What can hang from each mark
q_591: q_325 q_697 q_828
q_687: q_45
q_225: q_98 q_166
q_45: q_166 q_687
q_985: q_166
q_166: q_45 q_985
q_697: q_591
q_98: q_225 q_828
q_325: q_591
q_828: q_98 q_591

Known rows, with every way that one mark hangs from another
q_98(q_828): [  1.5 -15.2   5.1  -6.7  35.2  48.9  -0.8  11.0  22.3 -20.5 -18.2  -1.2
  22.1  -3.9  -3.5   8.4 -31.2  21.5   8.9  -1.8 -11.4   1.4  -0.2  23.4]
q_828(q_98(q_225(q_166(q_45))) q_591(q_325)): [ 47.2 -20.7 -33.6  35.1 -28.9   0.8 -47.6  28.4  27.4 -19.5  11.2  45.5
  10.8 -18.5 -50.4   7.3  51.2 -23.4 -21.1 -23.3 -33.6 -12.0  44.0 -58.5]
q_591(q_325 q_697): [ 28.1   4.4  -1.7  19.3 -37.3 -14.5   6.3  29.1 -25.1   1.1 -19.9   7.9
  19.0 -29.9   0.6  55.7   5.0  19.0 -21.1   0.0  -6.4  34.7  37.0 -34.5]
q_828(q_98(q_225(q_166(q_45(q_687)))) q_591(q_325)): [ 40.3 -23.2 -44.3  37.2 -35.0 -11.5 -41.0  30.2  25.3 -26.7  13.5  57.6
   2.6 -16.3 -51.3  16.2  53.4 -18.0 -26.4 -20.0 -47.5 -12.6  40.2 -54.2]
q_225(q_98(q_828) q_166(q_45(q_687) q_985)): [  7.4 -54.3 -82.1  -7.0  24.6 -37.0  25.2  28.9  42.1 -55.6  -7.3  13.0
  50.0 -82.4   1.7  27.6  32.3   8.2 -32.9 -48.8 -16.2   6.0 -39.3  42.7]
q_687(q_45(q_166(q_985))): [-31.1 -13.3 -12.7  -3.4  15.3 -46.3  12.9  -3.8 -10.9  23.2  24.6   4.0
  42.2  -7.5  -3.8  24.3  -2.8  20.4 -21.1  -9.7 -20.3   1.2 -21.5  42.7]
q_697(q_591(q_325 q_828)): [  3.5  -8.4  28.6  10.0  14.1  24.0 -30.2  23.0  19.9  -7.1 -25.7 -14.0
  67.5  20.3 -35.1  56.9 -12.3 -15.0 -19.2 -12.3 -31.8  22.8  62.3 -47.6]
q_591(q_325): [ 27.1   6.6  10.7   5.0 -18.2 -15.2  -1.0  -0.3  12.5  -6.9  34.1 -10.9
   0.8  -6.8   8.8  53.1   0.5  -7.0  -2.4   6.8  -2.1  26.4  27.9 -17.3]
q_591(q_828(q_98(q_225(q_166)))): [ 39.5 -32.1 -14.6   7.8  27.0  32.5 -27.6  24.0 -12.8 -10.8 -13.7  -5.0
  33.9 -10.2 -51.2  12.3  41.5 -23.2 -15.5 -24.0 -38.3 -28.3  25.1 -31.4]
q_828(q_98(q_225) q_591(q_325 q_697)): [ 46.4  -5.5 -29.8  33.9 -48.7  10.3 -37.6  35.5  -3.2   3.5 -32.4  54.2
   9.2 -15.8 -54.1  -1.5  47.4   8.9 -29.4 -24.8 -35.2 -12.5  64.2 -72.4]
q_985(q_166): [  7.7 -10.0  -1.9 -16.5  12.0  18.1  -0.9   1.8 -20.8 -46.0  51.0  15.0
   5.2   1.1 -10.8 -14.3  18.8  27.8  24.9  -2.5   0.2  -8.6 -18.1  -7.1]
q_697(q_591(q_325 q_828(q_98))): [ 22.7 -12.9  15.8  10.1   1.9  17.5 -38.5  22.6   2.7  -7.7 -26.1 -13.3
  55.9  13.4 -45.5  45.1   0.9  -9.6 -21.3 -16.3 -32.6   3.6  69.8 -52.0]
q_828(q_591(q_325 q_697)): [ -7.6   6.8  -9.2  20.7 -29.9   2.7 -13.4  29.4   7.6  13.5 -29.9  43.7
  31.8 -19.4 -30.3  29.8  23.2  17.7  -5.6 -16.4  -9.8  27.3  37.4 -75.3]
q_828(q_591): [-27.5   6.1  -8.3   7.7  -4.8  11.7 -18.8   8.9  24.8  12.2 -15.9  39.3
  17.8   1.3 -30.8  -8.9  20.7   6.7  10.4 -16.5  -6.7   3.7  11.8 -52.3]
q_166(q_45 q_985): [-29.5 -18.1 -36.0  10.4  10.9 -19.4 -13.6  -9.4  50.3   8.2   3.2 -23.2
   8.0 -47.1  38.8  -0.6 -18.6   4.4 -37.4  -4.4  29.9  10.5  22.7  49.4]
q_98(q_225 q_828): [ 26.7 -18.1  13.3   9.6  43.2  79.6 -13.5  21.7  54.7 -29.9 -24.1   9.3
  20.1  21.5  -4.3  -3.9 -32.1  -9.3 -15.9   3.9 -43.8  -2.0  15.2  37.1]
q_591(q_325 q_828(q_98(q_225))): [ 62.1 -18.7  -2.0  13.6   5.8  20.8 -30.6  15.1   4.6  -2.4  17.5 -21.7
  27.5  -5.9 -37.6  56.8  35.8 -22.8 -15.0 -11.7 -37.5  -3.5  65.2 -45.4]
q_45(q_166(q_985) q_687): [-24.3 -36.5 -38.9 -27.1   7.2 -26.1  35.5 -15.4 -13.0 -17.7  28.8  39.9
 -16.8   1.0  11.1  47.1  12.1  26.8 -21.9  -5.3 -48.6   9.6 -34.9  17.2]
q_828(q_98(q_225(q_166(q_45))) q_591): [ 27.3 -25.7 -40.2  31.4 -16.6  11.3 -45.6  29.2  18.3 -14.0 -13.8  54.0
  11.3 -15.7 -58.0 -30.2  51.6 -18.0 -20.8 -27.5 -32.3 -30.6  24.8 -43.8]
q_687(q_45(q_166)): [-23.6 -17.5  -7.9   8.2  14.4 -45.8  10.0   5.7 -22.2  21.2  26.4  12.6
  43.3   4.4 -19.0  22.2   3.1  15.2 -14.7  -0.5 -26.2   0.5 -24.1  34.2]
q_325(q_591(q_697 q_828(q_98(q_225(q_166(q_985)))))): [ 25.6   1.0 -45.9  21.0  -4.9  33.4 -49.7  13.9 -38.6   1.8 -53.5  27.1
  84.0 -22.7 -47.1  13.3  14.6   2.5 -11.5 -29.0 -28.1 -30.9  19.4 -59.2]
q_697(q_591(q_325 q_828(q_98(q_225)))): [ 32.5 -13.6  18.5  16.3   5.5  26.7 -42.7  26.6  14.1 -11.7 -26.0  -9.1
  57.3  23.0 -47.2  39.7  -0.6 -20.1 -31.0 -14.4 -43.8   2.7  75.1 -46.6]
q_325(q_591(q_697 q_828(q_98(q_225(q_166))))): [ 31.5  -2.4 -41.8  29.1  -5.5  33.7 -50.9  20.8 -47.2   0.7 -51.8  32.5
  86.6 -13.6 -57.1  11.8  20.0  -0.9  -5.4 -25.1 -33.4 -32.0  16.7 -65.8]
q_325(q_591(q_697 q_828(q_98(q_225)))): [ 26.8   5.6 -39.3  30.7  -9.4  35.5 -51.4  13.8 -42.3  15.7 -54.0  28.3
  77.9  -3.7 -52.2   1.8  11.5   6.3  -6.5 -18.4 -27.6 -34.9  29.6 -60.9]
q_697(q_591): [-11.0  -2.7  20.5   5.4   1.7  12.3 -21.6  15.9  12.3  -9.4 -40.4   6.3
  36.5  26.4 -20.0   0.4 -25.9  -4.4 -19.5  -6.9 -17.4   5.4  27.7 -14.2]
q_591(q_325 q_697 q_828(q_98(q_225(q_166)))): [ 67.7 -28.1 -16.3  25.2  -8.0  17.4 -22.4  54.9 -37.7  -9.2 -33.7   0.5
  52.4 -39.6 -51.2  68.1  45.9  -4.4 -35.5 -25.1 -44.9   6.2  63.0 -65.3]

Rows
[ 51.4 -20.6 -17.5  19.4 -18.6   6.0 -17.3  40.5 -50.1   9.9 -33.2  -7.5
  45.8 -42.8 -45.0  63.5  40.4  18.8 -23.7 -22.0 -23.7   6.5  68.2 -68.7] | q_591(q_325 q_697 q_828(q_98))
[ 55.2 -30.2 -31.0  24.9 -12.4  -1.0 -28.1  20.4  -7.3 -27.5   4.2  14.2
  -7.8 -17.0 -27.5 -19.6  30.8 -23.0 -30.4 -11.0 -26.2 -33.7  12.9   6.2] | q_828(q_98(q_225(q_166(q_45))))
[ -9.0 -29.6 -32.0   1.2  17.3 -20.9  -7.9  15.1  24.3 -38.0   8.0  -4.0
  27.0 -61.7  14.6  28.5   8.3 -20.1 -24.3 -19.3   6.0  13.6 -20.9  21.6] | q_225(q_166(q_45 q_985))
[ 35.2 -32.8 -46.7  -5.9   9.5  -4.4  16.9  50.2  13.7 -44.6 -27.6  34.8
  73.0 -66.2 -39.6  30.2  53.1   8.0  -2.1 -57.9 -24.2  13.1 -32.9 -32.1] | q_225(q_98(q_828(q_591(q_325 q_697))) q_166)
[-42.9 -23.2 -58.0  13.0  -2.1 -43.1   3.0  -7.1  45.7  -5.8   7.0   1.4
 -11.1 -39.1  37.8  18.1 -15.1  12.9 -47.6  -0.2   3.5   9.8  18.2  53.3] | q_166(q_45(q_687) q_985)
[ -9.7 -33.6 -34.5  12.7   7.0 -12.8  -2.6  10.5  -5.2 -50.7  57.8  26.8
  -0.3  -6.7  -5.4  -6.1  16.6  30.4   2.2   9.4  -8.8  -5.4 -13.4  18.1] | q_985(q_166(q_45(q_687)))
[ 37.6 -36.8 -41.5 -16.1  25.0  -4.6  23.2  35.8   9.3 -52.0 -14.0  13.7
  58.0 -55.6 -23.6  14.7  42.2  -1.2   1.4 -48.6 -17.4   0.2 -50.8   4.9] | q_225(q_98(q_828) q_166)
[  7.3 -23.3  -3.7  -1.2  49.9  82.5 -23.5  33.3  77.6 -51.4 -32.9  36.5
  45.7  -7.8 -20.2  14.7  -9.7 -15.7 -16.4 -29.3 -49.5   6.3   3.6   2.3] | q_98(q_225(q_166(q_985)) q_828(q_591))
[ 25.8 -14.1   0.5  18.1  -1.4  14.3  -5.8  41.5 -25.4  10.9 -33.7 -11.4
  60.8 -33.8 -28.4  81.0  23.6  11.6 -20.4 -14.4 -22.4  31.8  57.7 -63.9] | q_591(q_325 q_697 q_828)
[ 28.6 -19.3  12.5   5.9  10.5  23.6 -41.9  27.7  18.6 -26.2 -25.8 -10.1
  61.3   3.1 -40.1  52.8   1.9 -24.4 -36.1 -27.4 -41.7   5.8  67.7 -45.3] | q_697(q_591(q_325 q_828(q_98(q_225(q_166(q_985))))))
[ 32.0 -16.6 -31.1  18.7 -18.6  17.3 -40.0  25.4   7.6 -16.7 -14.8  56.9
   7.2  -9.5 -61.6 -27.1  53.8 -15.5 -14.2 -31.7 -36.7 -32.7  20.0 -55.9] | q_828(q_98(q_225(q_166)) q_591)
[ 20.9 -13.8   6.9  24.2  21.5  80.5 -22.4  44.1  60.1 -20.4 -44.8  41.1
  41.5   9.8 -26.4  17.4 -16.6   5.1 -19.8  -7.9 -49.6  16.4  43.4 -15.2] | q_98(q_225 q_828(q_591(q_325 q_697)))
[ 45.1  -3.2 -22.0  26.2 -36.6  10.6 -41.2  14.7  23.3   0.1   5.4  41.5
  -2.1   2.8 -48.6  -3.2  43.3  -9.8 -15.0 -19.3 -32.6 -18.3  57.1 -59.5] | q_828(q_98(q_225) q_591(q_325))
[ -4.4  -6.9   4.5   1.6  22.7  50.8 -15.1  16.7  45.8 -13.9 -14.3  20.1
  35.3  -4.9 -20.2  29.0 -16.0  22.0  16.1 -10.7 -17.2  15.9  22.1 -21.6] | q_98(q_828(q_591(q_325)))
[ 34.8 -25.9 -13.1   8.6  23.6  34.8 -28.6  16.7  -8.1   4.7 -15.6 -10.0
  26.7   0.1 -46.9   3.6  35.2 -15.5 -14.8 -19.6 -33.7 -29.4  37.6 -26.4] | q_591(q_828(q_98(q_225)))
[ 62.9 -22.4 -15.1  27.0 -13.2  20.0 -21.9  46.3 -33.7   5.4 -35.4  -4.4
  45.1 -30.5 -45.7  58.0  39.2   4.1 -35.4 -19.1 -40.7   3.6  73.9 -61.9] | q_591(q_325 q_697 q_828(q_98(q_225)))
[ 51.7 -15.9 -32.1  33.0 -43.5   6.2 -37.9  46.5  -8.6 -17.7 -29.4  61.6
  19.2 -29.9 -59.5  11.1  56.8  -3.0 -28.9 -31.9 -40.4  -8.6  46.4 -78.3] | q_828(q_98(q_225(q_166)) q_591(q_325 q_697))
[ 19.3   5.6 -42.4  25.4 -11.7  26.2 -47.0  10.1 -54.7  19.6 -53.1  24.8
  80.3 -12.1 -52.1   5.8  14.3  16.9   1.2 -19.7 -17.5 -33.7  23.8 -66.6] | q_325(q_591(q_697 q_828(q_98)))
[-16.3 -14.6  -6.0   6.0  22.4  58.2 -11.4  32.2  21.8  -7.8 -56.8  34.4
  42.5 -14.4 -28.2   2.8 -13.3  38.7   6.1 -16.7 -17.4   6.8  13.0 -20.8] | q_98(q_828(q_591(q_697)))
[ 10.5 -40.9  -8.5  29.2  48.0  74.7 -32.7  48.7  77.8 -48.4 -26.7  41.6
  54.4  -6.5 -30.1   7.9  -7.0 -24.4 -19.6 -14.2 -51.2   6.9   4.2   7.5] | q_98(q_225(q_166(q_45)) q_828(q_591))
[ 14.6 -26.0 -54.3  25.1 -20.2  -0.7 -39.1  23.7  24.1 -21.4 -12.3  60.2
  -0.6 -21.0 -48.4 -18.5  49.5 -10.0 -31.7 -32.0 -38.5 -29.9  25.1 -35.3] | q_828(q_98(q_225(q_166(q_45(q_687) q_985))) q_591)
[ 25.8  -8.0 -29.2  22.5 -22.1  21.0 -41.4  15.7  14.2   4.7 -17.8  50.9
  -5.6   6.6 -55.6 -40.7  42.3  -4.0 -13.7 -23.6 -28.6 -38.1  37.2 -49.3] | q_828(q_98(q_225) q_591)
[ 25.6 -27.2   4.7  -5.9  53.9  73.4 -10.7  27.5  59.3 -60.5 -21.9   9.7
  34.2 -10.0   1.2  20.2 -24.7 -20.1 -22.0 -17.0 -44.5   3.9  -5.7  37.4] | q_98(q_225(q_166(q_985)) q_828)
[ 16.3 -39.3 -71.6  -4.6   7.9 -53.5  16.2  22.0  29.6 -31.1   2.1  -3.2
  48.8 -86.5   4.5   8.9  50.2 -14.3 -32.3 -49.7   9.6   5.8 -35.4  22.7] | q_225(q_98 q_166(q_45 q_985))
[ 19.3 -48.3 -79.6  15.2  -4.4 -69.4  22.7  35.5   9.8 -42.7   8.0  27.8
  37.6 -62.4 -17.7  16.4  62.0 -15.6 -29.2 -35.5 -19.1   3.7 -45.3  13.7] | q_225(q_98 q_166(q_45(q_687)))
[ 10.6  -7.8 -42.4  19.8 -41.5  -0.1 -28.5  28.2 -35.8  15.8 -53.3  55.4
   9.8 -28.6 -60.2 -31.8  48.4  34.6 -11.5 -31.9  -9.1 -29.0  32.8 -69.4] | q_828(q_98 q_591(q_697))
[  1.1  10.4 -31.3  24.8  -0.1  32.8 -40.4  11.7 -37.2  20.2 -53.6  23.2
  90.0  -5.2 -41.4  17.9  -0.1  11.9   4.6 -15.1 -18.1 -15.3  16.4 -62.6] | q_325(q_591(q_697 q_828))
[ 35.7 -19.8  15.5  15.5   7.6  24.2 -41.2  34.0  10.2 -25.4 -24.7  -4.7
  64.3  12.5 -51.4  50.1   6.0 -29.1 -29.9 -20.3 -48.6   5.5  62.8 -50.4] | q_697(q_591(q_325 q_828(q_98(q_225(q_166)))))
[  6.9 -44.0 -86.7  -1.7  -1.2 -72.2  26.3  22.6  26.3 -42.8   3.8  15.5
  34.7 -80.9   4.1  21.7  52.8  -7.6 -41.6 -46.6  -7.5   5.3 -39.7  25.2] | q_225(q_98 q_166(q_45(q_687) q_985))
